What can hang from each mark:
gelobag: kaduz mifabo vekib
vekib: gelobag
kaduz: gelobag
dipag: moze
moze: dipag mifabo
kapof: mifabo situl zabefe
situl: dipag kapof
zabefe: kapof zefa
mifabo: kapof moze
zefa: vobeb zabefe

Known rows, with every way that one mark hangs from another:
{kaduz {gelobag vekib}}: [-18 -23  23  13   8  16 -24 -17   9  -7  -4  27  18 -26 -33   0  26  15
 -11   7 -41  32 -22  11   1]
{gelobag kaduz {mifabo {moze dipag}}}: [ -8  -6  -7  12   7   8   7 -27  -8   7 -18  13  30   3 -22   0   6  -1
  -5   3 -36  47 -18   4  -6]
{moze dipag {mifabo kapof}}: [  6  -1  -6  24  -1   7   0 -19  -9  11 -26   5  10  -1 -14 -13   8  -2
 -18   2 -44  19 -10   6   5]
{moze {mifabo {kapof {situl dipag} zabefe}}}: [ 11   0  -4  28   5  12  11 -25 -20   7 -28  -5  11  17  -6 -27   8  -9
 -35   0 -45  20  -5   0  -1]
{kaduz {gelobag {mifabo moze}}}: [-15 -15   3  11  10   8  -3 -19  12   3 -15  14  23 -14 -19  -9  16   4
  -2   2 -35  29 -16  16  -6]
{mifabo {kapof situl} moze}: [ 13  -4  -7  24   5   8  18 -22  -4  -1 -21   3  15 -12  -6 -20   4  -7
 -15  -1 -38  22  -9   5  -1]
{kaduz {gelobag mifabo vekib}}: [-28 -19  15   7  11  11 -22 -16  17   1  -6  24  24 -20 -31  -4  26  15
  -3   9 -37  32 -23  12  -6]
{kapof mifabo zabefe}: [ -8  -9   7  27   7  12 -21 -26 -17  -1 -17  10  16  -9 -12  -9  22  -2
 -29  -4 -45  13 -17  18  -1]
{kapof zabefe}: [-10 -14  10  28  10  23 -15 -27 -22   1 -13  18  20  -5 -18  -2  16  -2
 -27   1 -42  15 -19  12   0]
{mifabo {kapof {zabefe {zefa vobeb}}} {moze dipag}}: [ 19   4  -4  46   6  18  17 -35 -25  12 -12  13  12  24 -22 -23   4  -2
 -32   0 -30  24 -21 -13   2]
{mifabo {kapof {situl {dipag moze}}}}: [  8  -3 -13  24  -2  13  14 -13 -23  10 -26   6  12  -6 -14 -18  -4  -8
 -26   6 -37  23 -12  -1   6]
{zefa vobeb {zabefe {kapof mifabo}}}: [  3  -8  -5  29  15   7 -34 -21 -23  -1 -14   4   7 -12 -31 -13  34  10
 -21 -11 -33   8 -24   5   9]
{vekib {gelobag kaduz {mifabo kapof}}}: [-16 -10  10  12  12   2 -10 -25  12  -2  -6  24  19 -15 -31   2  22   8
  -6   8 -43  30 -20  -5  -2]
{kapof {zabefe zefa}}: [-10 -13  12  35  13  23 -16 -28 -24   6  -2  24  20   1 -20  -2  18   0
 -31   4 -37  10 -23   7   3]
{vekib {gelobag kaduz {mifabo moze}}}: [-17 -15  10   7  11   3  -5 -30   9  -4  -7  24  27  -7 -26   6  21   6
  -1   5 -42  42 -18   4  -4]
{situl {dipag {moze mifabo}} kapof}: [ 11  -3 -12  15  -3   8  -3 -14 -24  17 -25   9   7  12 -13 -12  10   1
 -25   6 -37  12 -10  -4  13]
{vekib {gelobag kaduz {mifabo {moze dipag}}}}: [-15 -11   5  10   8   3   1 -28   0   1 -14  21  27   2 -28   3  12   2
   0   7 -41  56 -16   4  -4]
{zabefe {kapof {mifabo moze}} {zefa vobeb}}: [ 13  -3  -8  30  12  -3 -15 -27 -15  -2 -10  14  11  -8 -21 -13  23   7
 -17  -8 -26   8 -20   7   7]
{gelobag kaduz vekib}: [-13 -18  18  11   7  15 -21 -27  -1 -10  -2  30  25 -16 -34  12  26  14
 -15   6 -45  35 -26  -2   1]
{mifabo {kapof {situl dipag}}}: [  6  -6  -3  24   6  12  10 -15 -19   8 -22   4  15 -14 -17 -18   2  -5
 -22   2 -41  21 -12   4   2]
{gelobag kaduz {mifabo kapof {moze dipag}} vekib}: [  2   1  -3  11   2  -1  15 -28  15   8 -13  14  27   4 -25 -10  10   9
  -3  11 -35  51 -19 -13 -10]
{kapof situl}: [-10 -14   3  20  10  19  -9 -17 -21  -4 -17  12  19 -19 -13  -5  11  -5
 -19  -1 -43  20 -15  19   3]
{situl {dipag moze} {kapof mifabo}}: [ 10  -2 -11  17  -2   3  -8 -12 -24  16 -23   7   8  -6 -15 -15  10   1
 -25   3 -35  13 -13   3  11]
{kapof mifabo {situl dipag} {zabefe zefa}}: [ -2  -5   3  33  11  11  -8 -24 -32   8 -14   5  18   6 -13 -21  14  -7
 -39  -2 -39  20 -16  11   0]
{zabefe {kapof mifabo {situl {dipag moze}}}}: [  5  -3 -18  20   3  -1  -9 -10 -29   1 -31   1  11 -12 -11 -17   7  -6
 -20   0 -32  22  -9  14   7]
{moze mifabo}: [ -7 -12   3  17   4  12 -18 -21 -11   2 -18  13  14  -9 -13  -1  20   2
 -18  -2 -48  11 -14  17   6]
{moze {mifabo {kapof situl}}}: [  5  -4  -5  21   4   7   1 -19  -5  -1 -25   1   9  -6  -4 -19  13  -5
 -22  -2 -46  13  -7   7   4]
{vekib {gelobag {mifabo {kapof zabefe}}}}: [-15  -6   9  24  12   8  -7 -26   3   7 -10  17  17  -1 -20 -12  18   1
 -15   9 -41  18 -16   2  -6]

Rows:
[ 10  -2  -7  21   2   7   9 -17 -14   8 -28  -3  10   0 -10 -22   8  -5
 -24  -1 -45  18  -6   4   3] : {moze {mifabo {kapof {situl dipag}}}}
[  6  -1 -11  22  -5   7  -2 -19  -5   5 -24  10   6  -1  -9 -11  11  -1
 -23   4 -43   8 -11   0   9] : {dipag {moze {mifabo kapof}}}
[ 18   1  -2  38   8  12  27 -29 -21  13 -15   4  17  18  -9 -28   1  -8
 -33   3 -32  25 -11  -8  -3] : {mifabo {kapof {situl dipag} {zabefe zefa}} moze}
[-22 -13  11   5  10  10 -20 -25   7  -1  -4  27  31 -12 -31   9  27  13
  -6   8 -40  35 -28  -1  -6] : {gelobag kaduz mifabo vekib}
[  7   2  -5  38   0  11  -2 -28 -13  10 -13  14   7  23  -8 -15  14  -2
 -38   7 -37   5 -15 -11   7] : {dipag {moze {mifabo {kapof {zabefe zefa}}}}}
[  6  -6   6  36  16  25 -14 -30 -34   7  -2  24  10  16 -25 -12  21   5
 -36  -1 -28   2 -25 -12  10] : {situl {kapof {zabefe {zefa vobeb}}}}
[  7   0 -15  22  -4   8   5 -17 -11   0 -29   3   5   2  -1 -19   7  -8
 -25   2 -43  15  -7   2   7] : {dipag {moze {mifabo {kapof situl}}}}
[  4  -5  -2  26   6   8   2 -30 -15  -6 -24  -2  17   2   1 -23  14 -11
 -28  -7 -42  26  -9  18  -5] : {kapof {mifabo moze} situl zabefe}
[  5  -1   0  37   5   7   0 -31 -22  11 -15   9  19  14 -10 -17  10  -5
 -30   0 -35  29 -15  12  -1] : {kapof {mifabo {moze dipag}} {zabefe zefa}}
[ 15   3  -6  41   7  13  26 -30 -22   9 -18   4  17  21  -6 -28  -2 -11
 -30   4 -31  33 -11  -4  -3] : {mifabo {kapof situl {zabefe zefa}} {moze dipag}}
[ 11   0  -1  42  12  23   9 -28 -36   9 -12  11  12  17 -23 -26   6  -4
 -41  -2 -33  17 -21 -13   4] : {mifabo {kapof {situl dipag} {zabefe {zefa vobeb}}}}
[  9  -5  -5  26  11  -8 -14 -23  -6   1 -10  12  15 -14 -13 -11  22   5
 -12  -2 -27   9 -15  14   4] : {zabefe {kapof {mifabo moze}} zefa}
[ 15   0   1  31  10   2  -4 -30 -13   9  -7   9  13  13  -6 -22  22   1
 -31  -1 -30   8 -14  -1   2] : {situl {kapof {mifabo moze} {zabefe zefa}}}
[ 11  -2 -16  22   6  -5   2 -18 -18  -3 -32  -5  15  -9  -5 -22   6  -9
 -10  -4 -31  35  -4  22   1] : {zabefe {kapof {mifabo {moze dipag}} situl}}
[-28 -18  14   7  14   8 -22 -25   2  -5  -5  28  25 -15 -32  11  24   7
  -5   7 -45  35 -22   6  -1] : {vekib {gelobag kaduz mifabo}}
[  4  -5   3  24  10   8 -19 -24 -17   3 -16   8  10  -1 -10 -16  24   0
 -30  -2 -39   6 -13   7   3] : {situl {kapof mifabo zabefe}}
[  5  -1   5  36   8  10  -6 -30  -9   9  -9  13  10  16 -11 -16  21   0
 -35   3 -40   2 -15  -5   3] : {moze {mifabo {kapof {zabefe zefa}}}}
[  9   1  -3  40   6  12  -1 -36 -31   7 -14  11  14  21 -18 -20  12  -3
 -34  -7 -34  28 -21   5   2] : {kapof {mifabo {moze dipag}} {zabefe {zefa vobeb}}}
[ 14   1  -4  35   2  12  21 -30 -15  10 -23   5  16  12 -12 -20   0  -7
 -23   4 -37  31 -11   0  -3] : {mifabo {kapof zabefe} {moze dipag}}
[  6   0   1  36   9  11   1 -28 -13   3 -15   6  10  19  -4 -24  16  -6
 -37   1 -40   9 -11  -3   2] : {moze {mifabo {kapof situl {zabefe zefa}}}}
[ -4  -4   2  14   3   0  12 -19  25  10 -15  12  20  -4 -25 -21  10  10
   1  12 -32  48 -15   0 -10] : {kaduz {gelobag {mifabo kapof {moze dipag}} vekib}}
[ -5  -8   6  11   5   0   5 -21  34   4  -9  14  19 -13 -23 -18  20  14
   0   9 -32  34 -17   0 -10] : {kaduz {gelobag {mifabo kapof moze} vekib}}
[ 10   1  -8  25   0   8  -6 -20 -30  15 -23   5   9  12 -11 -20  11  -3
 -36   3 -35  13 -12  -2   7] : {situl {dipag moze} {kapof mifabo zabefe}}
[  4  -4  -6  21   0   2  -1 -22 -14   6 -25   4  18 -11 -12 -13   8  -3
 -14  -3 -41  32 -11  21   0] : {kapof {mifabo {moze dipag}}}
[ -3  -7  -6  15   9   3  16 -18  17   1 -21   2  17 -11 -11 -27   9  -3
  -5   2 -33  32  -9   7  -8] : {kaduz {gelobag {mifabo {kapof situl} moze}}}
[  2 -13  -5  26  17  13  -9 -13 -33   8 -19  -2  16  -5 -26 -14  16   1
 -19  -1 -31  24 -15   4   5] : {zefa {zabefe {kapof {situl dipag}}}}
[  6  -4 -18  18   2   4  -3 -12 -29   2 -33   3  10   7  -9 -14   7  -7
 -20   2 -34  22  -6   8   9] : {zabefe {kapof {situl {dipag {moze mifabo}}}}}
